Each row comes from the steps of one path. Every step used is in the known rows, and no mark comes twice. Write the path behind each row, first mark first.
Known rows:
b > l > f > e > j > k: [ -2  -3 -15 -22 -12  16  38  75   4   0 -12 -13  -5  51  -5   6 -32 -20
   9  17 -58 -30  13  -9   4  31 -20  10  -4  -8 -25   8  13 -14 -24  -8
  36  11]
s > c: [  5  -7  -8 -14 -11  17  40  -1  -2   7  -8   8  12  14  -7  -1   0  -8
   2  19  -9 -12  -4   6  -8  25  11  17 -11 -19 -22   0   9 -20  -8 -13
  -2 -24]
a > k: [  7  -1  -7   5  -4  16  46  -4  -7  16  -2   3   4  12 -10   1   0 -19
   2  33 -20 -22   0   5 -14  21 -22   1 -13 -11 -18   1  10 -20  -9  -1
  27 -16]
w > k > j > e > f: [ -7  12 -26  22   3  19  52   2  -7  15  -7  12  -3  36 -19   3 -15 -22
   3  47 -30 -35  -3  -1 -15  46 -30  -3  -6 -15 -29   5  10 -15 -37  12
  11 -27]
k > j > e: [-10   6 -19  18   0  15  40  12  -6  13  -3  -3   3  24 -15   1 -10 -27
   4  41 -26 -26  -5   3  -8  32 -16   4  -7 -18 -26   1  11 -16 -27   4
  16 -19]
a > k > j > e > f: [ -9  14 -22  30  -1  14  70   4  -6  20  -4   2  -8  31 -15  -5 -17 -16
  -7  50 -45 -41   5   0 -16  37 -39  10  -7 -16 -25   6  14 -20 -38  14
  23 -22]
c > f > e > j > k > a: [ -2  -8 -22  -3 -13  17  35  -3   3  20 -13 -10  10  33  11  -4 -20  -8
   5  39 -55 -33  16 -10  -3  25 -21  -2 -10 -24 -38   9   9 -10 -19  -1
  22 -18]
a > k > w: [ 13   4  -9  14  -2  15  54 -22 -11  19   3  12   0   5 -15  -2  -1 -22
   6  41 -23 -23   1   5 -17  31 -38 -14 -18  -9 -22   2   9 -19 -11   5
  43 -23]
a > k > j > e: [ -8   9 -18  18   2  14  51  -1  -9  19  -1  -1  -2  18 -18  -1  -9 -27
   0  48 -34 -32  -1   3 -13  27 -33   0  -9 -15 -26   3  11 -17 -30  10
  36 -20]
k > j > e > f > l: [-10  11 -22  14  -9   7  65  33   1  11 -14   4  -2  44  -7  -7 -13 -18
   3  37 -45 -36   3  -5 -10  28 -19  26  -1 -18 -21   6  17 -17 -28   4
 -13 -15]
l > f > e > j: [ -4  -4 -14 -24 -13  13  30  77   3   7 -12  -6   3  36   2   1 -20 -23
  -5  14 -52 -29  11  -1  11  30  -2   4  -5 -13 -22   6  11 -15 -18 -12
  15   1]
e > j > k: [  5  -1 -18   3  -6  18  36 -10  -3  15  -5  -3   2  30  -5  -6 -17 -25
   8  41 -41 -26   4  -5 -11  31 -23   4  -9 -20 -29   4  15 -17 -15   1
  32 -20]
h > l > f: [  8  -3  -1  -9  -8  15  26  62   2   1  -9  -7   7  25 -12  22 -14 -31
  14   8 -14 -20  -6   7   4  18   7   1  -3  -5  -9   2   9 -18  -4 -19
   2   7]
b > l > f: [  4  -2  -2   0 -10  18  38  59  -1  -5  -5  -7  -2  33 -15  16  -9 -17
  11  12 -20 -15  -2   4   0  29  -3  11  -6  -1 -12   0   9 -19 -13 -14
  14  10]
b > l: [  5  -6  -4  10 -10  19  40  28  -2   3  -5  -4   4  30 -13  11  -5 -15
  12  22 -14 -13  -3   3  -9  26 -13   9 -10  -7 -15   0   9 -19  -8  -8
   8  -3]
j > k > a: [  7   0 -15   4   1  20  46 -27  -9  18   0   6   5  17  -7   2  -3 -21
  18  44 -17 -25  -3   0 -24  31 -27  -1 -13 -14 -28   5  10 -15 -13   2
  35 -21]
w > k > j > e > f > l > h: [ -5  14 -20  21  -6   8  52  44   2   9 -16   2  -5  53 -18   8 -16 -29
  19  29 -36 -37  -5 -12 -10  26 -34   9   2  -9 -20   5  12 -13 -30   5
 -13  -8]
c > s: [  7 -14  -9   3 -11  15  39 -10  -2   9  -9   6  14  17   0   1   0  -8
   2  28 -12 -13  -9   2  -3  34   6  21 -12 -18 -19   0  10 -26  -3 -12
   5 -27]
l > h: [  7  -1  -4  17  -8  13  30  35   1   8  -6 -10   6  29 -11  11  -8 -24
  14  17  -9 -17  -7  -1  -3  22  -9   4  -7  -9 -14  -2  10 -19  -6 -11
  -1  -4]
l > f: [  3  -1  -6  -8  -6  17  34  39  -3   4  -4   0   4  22  -8   7  -4 -22
   5  18 -19 -19  -2   6   2  29   5   5  -7  -7 -15   0  10 -19 -11 -14
  12  -3]
j > e > f > l: [ -7   4 -18   4 -12   5  62  32   5   9 -16  -1   2  43   0  -9 -12 -13
   3  28 -41 -33   9  -8  -8  21  -8  31  -2 -19 -14   3  17 -19 -20  -1
 -21 -15]
h > l > b: [  9  -8   2  12  -4  11  24  54   5   4 -12  -9  13  27  -9  26 -19 -30
  27  14 -11 -14 -14   5   1   9  -4 -18  -7  -4  -5   3   4 -17   3 -14
 -11   8]
e > f > c > s > r: [ 15 -22 -11  -9 -22   8  70  -6   9   9 -30  22  17  35   5 -23 -16  22
  -4  22 -35 -15 -10  -2   3  55  20  58 -12 -25 -18   7  14 -38 -12 -16
 -27 -39]
x > c > f > e: [ -2 -22  -9 -10 -22  12  28  15   7  12 -20 -11  20  21  13  -1  -6   7
  -8   6 -30 -15   6   2  17  22  18  25 -10 -22 -23   2   9 -17  -2 -16
 -18 -22]
a > k > j > e > f > l > b: [ -9  12 -15  22  -4   1  72  42   2  12 -15   2  -9  44  -8   1 -22 -19
  12  39 -58 -36   1  -6 -10  19 -40   5  -3  -8 -14   9  12 -17 -28   9
   1  -2]
h > l > f > c > s > r: [ 19 -25   0 -32 -22   5  42  40  12  -1 -32  10  20  28  -3   1 -21   0
  13  -1 -26 -10 -17   4  18  34  38  43  -7 -15 -10   6  10 -34  -2 -32
 -17 -12]
x > c > f > e > j: [ -4 -21 -13  -6 -27  12  24  15   9  14 -21 -15  14  28  15  -4 -16   4
 -13  12 -52 -18  12  -2  17  24   8  24  -9 -26 -27   5  12 -15  -8 -12
 -12 -22]
f > c > s: [  9 -20  -9 -11 -17  14  45  -9   4   9 -18  11  18  25   2 -13  -4  -2
   5  20 -17 -10 -14   1   0  39  12  40 -15 -19 -13   2  14 -32  -1 -16
  -8 -29]
c > x: [ 10 -10  -7  -4 -11  20  39  -1  -2  10  -9  -2  15  15   4   0  -3 -10
  -2  22 -15 -20  -6   5  -3  28   4  20 -12 -17 -15  -1   7 -23  -3 -11
   2 -28]
x > c: [  5 -13  -6  -2 -13  15  36 -11  -2  12  -8   0  10  13  -4   1   1 -10
   1  17 -13 -11  -7   8  -3  29   3  24 -12 -16 -16   0  14 -21  -3  -9
   2 -25]
x > c > s > r: [ 14 -29  -6 -12 -22   8  46 -34   2  10 -22  11  19   8   4  -6  -2  15
  -4  17 -21  -3 -13   6   6  40  27  49 -13 -25 -23   1  10 -31  -3 -17
  -6 -41]
a > k > j > e > f > l > h: [ -6  16 -17  28 -10   3  71  45   3  14 -13  -7 -11  49 -14   0 -19 -22
   9  33 -50 -42   4 -11 -11  16 -43  21   1 -11 -16   6  16 -18 -31   7
   0  -2]

Write each row's path:
[  6  -6 -12   2 -14  16  61  17   4  12 -17  10   8  39  -2 -16 -14  -3
   1  22 -28 -22  -4  -1  -7  43  -4  34 -11 -15 -12   6  17 -28 -12  -7
 -19 -22]	e > f > c
[  5   0 -11  -1 -15   9  61  30   3   9 -14   9   5  38   1  -6  -4 -10
   6  22 -31 -26   4  -4 -10  23  -8  28  -5 -13 -13   4  16 -21  -7  -7
 -22 -13]	e > f > l
[ -4 -12 -14  -4 -20  14  24  36   7  13 -16 -14  14  34  11  -3 -17  -7
  -8  21 -50 -25  15  -5  13  22   2   4  -7 -23 -29   5   9 -14 -11 -11
  -8 -14]	c > f > e > j
[ 14 -23  -5 -33 -20   7  51  18   7   1 -27  15  17  26   1 -13 -11   8
   3   9 -31  -8 -14   3  15  45  36  48 -12 -18 -16   4  12 -36  -9 -27
  -8 -23]	l > f > c > s > r
[ -7   5 -20  20  -6  13  55  17   0  13  -8  -4   1  35  -5  -6 -16 -12
  -4  35 -34 -32   7  -2  -9  36 -11  20  -6 -19 -19   2  15 -20 -28   2
  -7 -23]	j > e > f
[  6  -7  -1  12 -22   6  28  40  10   4 -18 -17  13  38   3   8  -3 -12
  17   7 -23 -16   0  -9   8   2   5  17  -2 -12 -13  -1   9 -16   3 -20
 -32   2]	c > f > l > h
[  8 -16 -13   1 -19  14  64  -4   7  10 -21  14  13  37   4 -18 -12   9
  -2  23 -28 -19  -9  -3  -2  50   5  50 -12 -20 -12   5  17 -34  -9 -12
 -21 -33]	e > f > c > s
[-11   9 -17  20  -5   2  62  56   5   7 -17  -1  -3  51  -5   3 -22 -20
  16  33 -49 -31  -3  -6  -4  24 -22  10  -1 -11 -14   7  12 -17 -26   3
 -20  -1]	k > j > e > f > l > b
[  8   2  -7  14 -17   5  55  56   8   6 -16  -3   1  48  -3   3 -11 -15
  14  13 -29 -26   0  -9  -5  18 -14  26   0  -9  -9   3  15 -19  -7 -10
 -30   0]	e > f > l > h
[  3  -2 -16 -24  -7  15  32  59   4  10 -13  -7   1  37  -2  15 -33 -33
  18  22 -50 -38   9  -6  -2  22 -22  -7  -3 -11 -25  12  11 -10 -19  -7
  35   7]	h > l > f > e > j > k > a
[  6 -16   0   8 -30   4  30  20  12   6 -23 -19  13  32   6   7  -2  -1
  11  -3 -24 -11  -3  -7  13   2  11  37  -3 -15 -12  -1  13 -18   7 -21
 -37  -6]	x > c > f > l > h
[  7 -19  -3 -15 -21  15  48  41   7  -7 -19   3   6  40  -6   1 -13   0
  10   5 -24  -9 -13   0   8  40  13  45 -10  -6  -6   2  13 -31  -8 -23
   0  -2]	b > l > f > c > s
[  9 -13  -6 -21 -16  20  43 -11   0   7 -13   5  17  10   5  -3  -3   2
  -5  14 -11 -14  -6   6  -4  27  18  32 -12 -23 -18  -1   7 -24  -6 -17
  -8 -37]	s > c > x
[ -7  11 -24   6  -4  11  57  19  -3  11 -14  14  -2  43 -14  -1 -10 -24
  10  40 -39 -36  -1  -7 -14  31 -28   9  -1 -14 -25   6  13 -14 -30   8
  -5 -20]	w > k > j > e > f > l
[  4   1 -19   8  -4  20  41 -27  -7  20  -2   2  -2  24  -5  -2 -13 -24
  13  50 -39 -29   2  -5 -23  33 -36  -3 -11 -18 -32   6  13 -14 -19   6
  42 -20]	e > j > k > a
[ 10 -13  -4 -28 -17  18  44  32   4   3 -18   1  13  27   5  -9 -12  -6
   1   3 -25 -20  -9   4  10  35  19  38 -12 -12  -6   2  12 -29  -6 -22
  -4 -18]	l > f > c > x
[  5  -4 -23   3 -12  14  36  -2   1  17 -12  -6   9  31   6 -10 -24 -11
   3  37 -60 -31  18 -11   5  33 -24  -9 -12 -23 -39   7  11 -12 -17   1
  28 -25]	c > f > e > j > k > w
[  3 -18  -6  10 -21  16  29 -21   3  11 -14 -10  15  14   5   2   0   5
  -4  14 -20  -9  -1   5   8  22  14  26 -11 -20 -20  -1  11 -20  -1 -14
 -14 -27]	x > c > f
[  4   5 -11  13  -1  18  49  -3 -10  18   0   8   0  13 -17   3  -1 -23
   3  42 -25 -25  -6   7 -16  29 -32  -6 -11 -11 -25   4   9 -19 -17   5
  36 -16]	a > k > j
[ -9   5 -24  16  -8  14  66  18   2  14 -16   6   2  45 -11 -18 -23 -10
  -1  36 -41 -31  -4  -2  -7  48 -15  32  -8 -20 -19   7  19 -26 -34   4
 -11 -25]	k > j > e > f > c
[ 16 -26  -6 -22 -20   7  52 -11   6   8 -27  17  23  22   2 -18  -8  11
   4  19 -24  -6 -16   2   6  43  27  47 -15 -24 -19   4  11 -36  -4 -20
 -14 -36]	f > c > s > r
[  0  -5 -21 -17  -7  14  36  25   2  15 -11  -5   7  36   4  -8 -22 -22
   4  33 -51 -32  11  -7  -3  30 -20   5  -8 -21 -32   8  14 -14 -17  -1
  28 -17]	f > e > j > k
[ -7   8 -21  10   6  19  33  -3 -10  14  -4   8   3  23 -22   8  -6 -33
  10  44 -18 -26  -9   2 -12  36 -24 -13  -8 -14 -31   2   7 -12 -29   8
  23 -24]	w > k > j > e
[  5   4 -14   5   3  23  31  -3 -11  13  -2  16   6  19 -21  11   1 -29
  11  39  -9 -20 -14   6 -14  39 -23 -18 -10  -9 -29   3   5 -14 -16   3
  24 -21]	w > k > j
[  7   0 -24  -8  -5  13  43   7  -3  17  -6   4   3  29  -2 -11 -23 -25
   8  39 -53 -33  12  -8  -7  39 -36  -9 -13 -20 -35   8  13 -14 -19   6
  44 -23]	f > e > j > k > w
[  5 -13 -21  -1 -20  12  36 -23   4  18 -16  -8   8  25  10 -10 -23  -1
  -2  27 -61 -24  15  -8   9  33 -19  11 -14 -26 -37   7  14 -14 -14  -1
  23 -33]	x > c > f > e > j > k > w
[  3  -4 -14 -29  -9  12  26  78   8   6 -16 -12   4  43  -2  11 -36 -34
  13  13 -52 -36   9  -6   9  20  -8  -1   0 -12 -22  10  12 -13 -15 -12
  25   6]	h > l > f > e > j > k
[  5  -7  -6 -22 -12  14  41  41   2   3 -13   4   8  30  -7  -7 -10 -16
   8  10 -23 -15  -8   4   5  33  11  24 -11  -8  -9   3  15 -26  -9 -18
   0  -6]	l > f > c
[  0  -6  -8 -24 -14  11  21  99   9   3 -16 -11   6  38  -2  15 -30 -32
   5   5 -45 -29   8  -1  14  19   2  -2  -1 -11 -16   8  10 -14 -11 -17
   5  12]	h > l > f > e > j
